Each row was made from one small tree. The marks that hang from a mark follow it in brackets, in the order of their numbers. Every link used is in the known rows. Write each row's tree.
Known rows:
J_879(J_110(J_944(J_71(J_17) J_411 J_782)) J_224(J_44)): [ 24.9   1.2  16.7  -4.1  -2.5  23.4   0.1 -42.6  -5.5 -20.3 -24.8 -12.4
 -29.3 -13.3 -40.7  25.8 -25.0 -20.9  11.7  37.8 -31.3   0.4 -31.1  19.3
  25.7  29.6  10.1]
J_71(J_17 J_944(J_110 J_782)): [  1.1   7.0  13.9  -4.5   3.3  19.3  15.6  -2.9  17.5  -7.6  -5.2 -17.4
 -13.4  -4.8 -14.3  23.2  -2.5  -0.3  21.4  30.4 -36.3   9.8  -8.6   0.8
  -9.1   4.6  -2.8]
J_411(J_944(J_71(J_17(J_224(J_44))) J_110 J_782)): [  4.4 -13.8  -1.6   1.7  17.7  29.5  11.4 -22.5   4.4 -28.3  -9.6 -29.2
 -23.1  -1.7 -24.8  31.0 -11.3   0.7  12.6  26.1 -56.2   9.2  11.2  -2.5
  -5.6  25.3  -2.7]
J_879(J_110 J_224(J_44)): [ -1.8  -1.7   5.6  -4.4  -5.7 -16.0 -14.7  -1.2   1.7  -5.9 -10.2   1.3
 -24.0  -2.8 -27.2   2.2 -11.0  -5.2  -0.8   9.4  -7.8   5.2 -10.5   4.3
   8.0  22.0  -8.8]
J_944(J_71(J_17) J_110(J_879(J_224)) J_782): [ 23.8 -11.0  -4.6 -21.2  -0.2  19.5  17.6 -11.8  10.6 -52.8  -6.3  -2.7
 -10.7  -5.6 -39.0  29.2 -12.7  11.9  18.7  31.2 -49.5  13.8 -19.1  -7.8
  11.0   7.3  15.6]
J_879(J_224(J_17)): [ 12.1   9.8   2.2  -3.4  -2.1  -9.3  -2.6   4.8   3.3   0.2  -7.6   9.7
 -11.2   1.9 -24.2  10.0 -26.6   8.9   8.7  -6.9  -8.5  11.4  -3.8   6.1
   3.1  21.1   4.5]
J_110(J_879(J_224) J_944): [ 28.2 -17.1   2.5 -10.2   2.9  -8.8  -1.7   6.3 -14.8  -2.2  -7.4   9.2
  -6.6   0.9 -16.5  -0.5  -4.2  12.4  -0.5  16.0 -12.6   4.2 -26.1  -3.1
   8.5  17.5  18.7]
J_944(J_71 J_411): [  6.4  -7.3   6.9  -3.7  -0.3  21.8   0.7 -16.8 -19.3 -15.0 -20.4  -0.8
   6.0  -7.3  -6.1   1.5 -16.7 -16.6   1.1  13.0  -5.9 -14.1 -12.8   6.5
  14.5   5.9  13.2]
J_411(J_944(J_110 J_782)): [ -8.2 -14.9  19.0  -0.4   3.3  26.6   4.7  -1.3  15.2 -12.5  -4.5  -8.1
  -9.2 -11.0  -7.0   9.8  -5.8   2.4  13.3  28.3 -25.7  -3.2  23.7  -6.1
 -21.3   6.0  -5.6]
J_110(J_879(J_224) J_944(J_71 J_411 J_782)): [ 39.2 -20.3   6.2 -12.8   3.1  26.8   4.8 -17.5 -21.8 -33.3 -22.5   5.5
  -3.8 -15.6 -24.0  11.0 -25.0  -2.4   7.3  43.1 -25.6  -4.9 -27.8   3.9
  17.6  21.7  31.9]
J_224(J_17): [  3.6   6.8   6.4  -0.1  -2.8   0.2   1.8  -4.5  -1.6   6.0  -2.5  -1.9
  -3.6   6.7 -10.0   6.3 -20.9   9.8   4.9  -6.7  -3.3   6.2   1.8   4.4
   3.9   9.5  -1.4]
J_44(J_887): [  5.2   7.7  -5.6  -2.4  18.8  -7.5   7.1  -0.7  -6.7  11.5   1.9 -10.2
  -2.5  -2.9   4.9   0.5  -8.0 -10.7   1.4 -11.6   0.4   3.2 -17.2   1.4
   4.8  -2.4  -6.2]
J_944(J_71(J_17) J_411): [ 11.2   4.1   6.3  -2.3   1.6  21.0  12.3 -21.8  -7.3 -14.5 -17.7  -8.6
   3.2  -4.0 -15.9  10.8 -10.8 -15.0   7.5   3.5  -9.7  -8.4 -17.6  16.5
  23.1   0.8  13.2]
J_879(J_110(J_944) J_224): [  2.9  -4.5  14.3  -5.2   4.1  -8.4 -14.5  -1.5 -10.0  14.5 -15.9  -0.5
 -17.2  -6.1 -22.7   2.6  -8.1  -6.3  -2.4  20.5  -9.2   4.6 -20.8  -1.9
  -2.1  14.8   7.0]
J_224(J_17 J_44(J_887) J_879(J_110(J_944(J_782)))): [ 10.0  -2.6  17.6  -5.0  15.4  -1.5   9.4 -42.8 -12.0  13.1  -8.1 -21.1
 -27.0   3.0 -19.9  15.8 -21.7 -20.2  11.4  17.1 -21.3   9.7 -39.8  16.3
  16.3  24.3 -21.9]
J_411(J_944(J_782)): [ -1.7  -7.0  10.4   4.1   3.5  18.4   5.7   7.7  13.7  -8.6  -6.5  -5.8
  -7.2  -9.5   2.7   6.5  -5.0  -1.4   6.2  12.7  -9.7  -0.6  31.0   1.9
 -14.3   4.8   2.2]
J_17(J_224): [ -5.9  -2.9 -22.1   2.0  23.4  -8.1  -5.3   8.4  -5.7  -3.3  -7.0 -10.3
  -2.2  -4.6  -1.7   3.8  -1.9   2.6  -5.9  -3.7  -5.9   6.8  -1.9  -4.8
  -2.2   8.6   8.3]
J_110(J_944(J_411 J_782)): [ 17.4  -1.7  13.4   4.4   6.3  25.5  -0.5 -25.5  -3.5  -5.6 -12.0  -7.2
   0.1 -17.3  -2.2   2.1 -10.1 -10.8   8.3  27.5  -7.3  -9.1  -6.4  10.9
   4.8   6.4  14.5]
J_411(J_944(J_71 J_110)): [ -8.2 -27.1  22.5  -4.4   0.8  31.3   5.2  -3.8 -13.1  -6.9 -12.9  -5.2
  -4.6  -0.8 -11.5   8.6 -12.1  -3.6   3.8  26.3 -33.0  -5.1   7.9 -11.1
 -16.7  10.2   0.4]
J_110(J_944): [ 12.4  -6.4  10.7   4.0   1.8   7.0  -2.8 -11.7 -12.1  17.0  -1.3  -3.1
  -2.8   2.6   0.3   1.3  -0.8  -0.9  -2.2  11.6  -4.9  -2.6 -11.2  -0.2
  -3.3   7.2   4.2]
J_224(J_44): [  7.3  -2.7   0.4   7.4  -7.6   0.6  -2.2 -13.3  -1.1  -2.0   5.9  -2.0
 -12.9   6.7  -4.5   3.0  -2.2  -1.4   2.0   3.2  -4.4   2.8  -2.1   5.4
   7.3  17.1 -11.6]
J_224(J_17(J_71(J_944)) J_44(J_887) J_879): [  1.6  -9.1  21.9  -5.5   6.1  -1.8  20.0  -8.6 -16.6  41.9 -17.9  -9.4
 -21.8  19.1 -16.1  -1.2 -23.7 -25.3  17.8   4.5 -19.2   6.9 -43.9  13.6
  15.0  29.2 -23.9]
J_887(J_44): [  9.0   0.2  -9.1   8.8   3.3  -3.5  -0.9 -11.0  -2.3   4.0   1.2   3.4
  -8.4  10.5   4.0   4.3  -3.7  -3.7  -2.2   3.6   2.1   5.2 -21.0   3.6
   9.3  -9.5  -4.9]

Write each row's tree:
[ 11.3 -22.2  12.0 -14.9  -0.3  34.4  25.6 -10.0   6.7 -36.3 -11.6 -17.2
  -3.8   1.3 -22.4  22.9  -6.2  10.2  19.1  32.3 -49.4  -0.7   4.6  -3.7
   1.7   3.9   9.5] | J_411(J_944(J_71(J_17) J_110(J_879) J_782))
[  1.6  -2.8  -0.5  -8.8  43.9  -0.2  15.0 -19.7 -18.1   9.6 -20.2 -31.7
 -15.9   0.4 -23.1  12.1 -10.7 -31.9  14.4   5.6 -32.0  -3.8 -62.6  16.7
  20.9  25.5  -7.5] | J_71(J_17(J_224(J_44(J_887) J_879)) J_944(J_110 J_411))
[ 15.4  -9.8  14.4 -15.3   0.5   5.3   9.3  20.0   3.4 -16.9 -15.7  -1.8
 -15.9  -4.4 -31.0  21.5 -35.0  22.6  23.0  41.1 -44.0  13.7 -19.9  -5.1
  -0.4  30.5  10.4] | J_71(J_944(J_110(J_879(J_224(J_17))) J_782))
[ -5.3   1.1  24.6  -1.5 -17.5   4.1  -2.5   6.1   8.5  16.2 -28.6  -6.1
 -40.5  -4.6 -34.9   9.9 -34.1  -5.1  20.5  35.1 -33.9  16.8 -10.1   9.8
   4.6  41.8  -7.5] | J_879(J_110 J_224(J_17(J_71(J_944(J_782))) J_44))
[ 21.3  -7.4  15.4  -4.7  -4.8   4.7  -3.3 -30.4 -13.3   1.2 -14.8  -7.8
 -33.2   5.9 -39.3  23.1 -15.1 -10.5   2.6  21.5 -29.7  11.0 -33.1   8.7
  16.5  27.9   2.9] | J_879(J_110(J_944(J_71(J_17))) J_224(J_44))
[-17.5 -12.3 -11.6 -20.7  26.7  -6.3   9.4 -13.3 -10.7 -16.2 -28.3 -22.7
  -6.5   1.0 -26.4  17.4   4.6 -18.6  -5.4   5.4 -23.3   9.7 -30.4   1.4
  13.4   1.8   7.9] | J_944(J_71(J_17(J_224(J_879(J_110)))))
[ 25.4 -25.6  17.8 -10.5  -6.8  26.0   8.6  -8.9  -5.1 -39.4 -11.1  -1.5
 -22.4   5.9 -42.0  24.8 -40.5  18.6  20.3  38.1 -56.9   6.5   4.1  -5.0
   3.7  45.3   0.7] | J_411(J_944(J_71 J_110(J_879(J_224(J_17 J_44))) J_782))
[ 20.8  -4.4  19.3  -3.1  -2.9  13.9  -4.7 -37.4 -19.1  -3.7 -26.5  -9.5
 -26.1  -2.6 -43.3  17.4 -21.1 -20.6   4.7  23.0 -23.4  -4.0 -38.9  19.3
  29.2  30.1  11.2] | J_879(J_110(J_944(J_71(J_17) J_411)) J_224(J_44))
[  0.2 -22.9  25.7 -14.9   6.1  29.8   2.5 -39.7 -21.2 -16.4 -35.4  -7.7
  -4.9 -20.5 -20.0   8.8 -10.6 -36.4   5.6  44.8 -15.3 -14.2 -29.4  11.4
  14.6   6.5  13.2] | J_224(J_879(J_110(J_944(J_71 J_411 J_782))))
[  3.2  -2.9  -9.4  -4.8  41.5 -19.2   8.8 -26.9 -17.2  20.1 -13.3 -36.5
 -24.1   8.4 -24.0  12.3   3.6 -24.9   0.6  -3.5 -20.3  12.8 -53.8  13.0
  20.7  19.2 -11.0] | J_71(J_17(J_224(J_44(J_887) J_879(J_110(J_944)))))
[ -2.5 -11.3  37.2  -6.3   7.0  18.8  14.6 -25.3 -23.7  29.9 -29.0 -14.7
 -13.5   5.8 -25.3  -8.1 -32.6 -32.0  24.2  19.5 -30.2  -9.2 -56.8  15.0
  14.8  34.1 -19.2] | J_224(J_17(J_71(J_944(J_110 J_411))) J_44(J_887) J_879)
[ -2.2  -4.1  23.3  -2.1   3.3  29.1   2.4  -1.6  -1.8 -10.2 -16.8 -11.2
  -5.1 -20.6  -4.8   4.1 -18.3 -11.8  16.0  42.8 -25.2 -12.3 -11.7   4.2
  -4.3  15.1   5.6] | J_71(J_944(J_110 J_411 J_782))
[  1.0   2.4  29.7  -8.4  -8.0  31.3   2.6  -0.8   4.4   2.2 -33.7  -0.2
 -17.4 -17.8 -34.6   4.7 -40.5  -6.4  29.1  38.3 -38.5   2.3 -17.4   5.4
  -4.1  30.1   8.2] | J_879(J_224(J_17(J_71(J_944(J_110 J_411 J_782)))))
[  5.4 -17.4  17.9 -10.8   1.9  23.5   9.9   3.5  -6.4 -22.9 -20.7 -12.1
   3.4 -13.1  -5.4   3.9 -16.5   0.6  17.0  47.7 -30.5 -15.2 -22.1   1.0
   4.3  16.5  13.5] | J_71(J_944(J_110(J_879) J_411 J_782))
[ 25.2   1.5  10.8  -4.3  11.8   7.0   0.6 -34.1 -17.5   2.9 -12.3 -13.6
 -38.2  -2.5 -36.4  28.2 -48.4 -14.2  13.9  26.8 -39.3  18.3 -35.2   9.5
  14.3  39.9  -6.3] | J_879(J_110(J_944(J_71 J_782)) J_224(J_17 J_44(J_887)))
[ -9.6  -9.1  16.8  -8.4 -10.4   6.9  11.1 -16.4  -0.6  13.3 -16.7   4.1
  -3.0   8.5 -20.8  -6.3  -6.8  -6.4  13.4  -5.1  -7.5   5.5 -12.8   4.6
   6.7   5.5  -9.1] | J_224(J_17(J_71) J_879)
[-13.4  -7.0 -12.0  -9.2  20.1 -19.2   2.3 -16.0  -0.2  -7.1 -18.3 -25.1
 -18.7   5.5 -29.4  10.9  10.0 -12.2  -1.3  -4.6 -16.6  11.4 -24.6  10.6
  18.8  15.1  -9.8] | J_71(J_17(J_224(J_44 J_879(J_110))))
[ 42.0  -9.0  -3.0  -4.9  12.8 -13.0   2.0  -8.7 -21.2   7.6   2.5  -2.8
 -18.1   9.5 -14.7   3.2 -15.0  -0.5   2.2   5.8 -16.5   7.0 -44.5   3.6
  19.9  29.4   0.4] | J_110(J_879(J_224(J_44(J_887))) J_944)
[-21.1 -16.3   5.7  -3.6  13.7   9.4   2.5  18.0 -12.1  21.8 -23.7 -18.8
  -9.7  -3.2 -11.3  -4.6  -5.4  -1.4   6.7  27.2 -36.7   8.4 -20.1 -12.9
 -20.0  15.3   2.8] | J_17(J_71(J_944(J_110)) J_224)
[ 12.6 -15.4  14.5 -12.6   0.1  11.2   6.9  11.3  10.0 -27.2 -14.2  -1.1
 -11.4  -4.7 -33.4  14.6 -29.6  22.8  21.2  22.8 -40.8   6.2  11.8  -4.6
  -7.4  25.4   7.9] | J_411(J_944(J_110(J_879(J_224(J_17))) J_782))
[  8.1 -15.3  -0.2 -12.2  -2.8  13.3  12.2  -5.9   7.6 -36.8   1.3  -6.6
   0.6  -4.5  -8.8   6.2  -1.5  15.9  12.9  30.8 -29.8   2.1  -3.4  -9.8
  -0.2   1.7   3.7] | J_944(J_110(J_879) J_782)
[ 16.3 -14.4  18.3  -1.2   2.8  27.6   0.3 -30.1 -32.5   0.8 -19.6  -4.1
   0.7  -3.8  -6.5   2.1 -17.3 -17.0  -2.2  23.7 -10.8 -16.4 -24.5   5.7
   9.8  11.9  19.9] | J_110(J_944(J_71 J_411))
[ 21.7   7.3  12.4   0.9  13.3   2.6  -7.9 -29.2  -8.9   0.5 -16.1 -12.7
 -27.5 -19.9 -23.1   7.8 -29.0 -28.4   9.8  26.5 -17.6  -0.3 -36.7  18.0
  16.7  29.1  -1.5] | J_879(J_110(J_944(J_411 J_782)) J_224(J_44(J_887)))
[  4.5 -22.6  -7.8 -13.3  22.4  24.9  19.8  -1.6  -1.9 -39.4 -18.6 -29.1
  -5.7  -2.9 -23.3  26.3  -8.7  13.0  11.4  28.5 -56.5   6.2   2.6 -12.2
  -2.9  10.9  16.7] | J_411(J_944(J_71(J_17(J_224)) J_110(J_879) J_782))
[ 12.2  -4.7  16.0 -12.2   2.9  24.6  21.7  -3.5   6.4 -22.1 -17.5 -21.9
  -0.4  -7.7 -16.7  13.1  -9.8   1.0  23.1  39.6 -33.7  -6.1 -23.6   9.6
  13.0  10.9  13.7] | J_71(J_17 J_944(J_110(J_879) J_411 J_782))
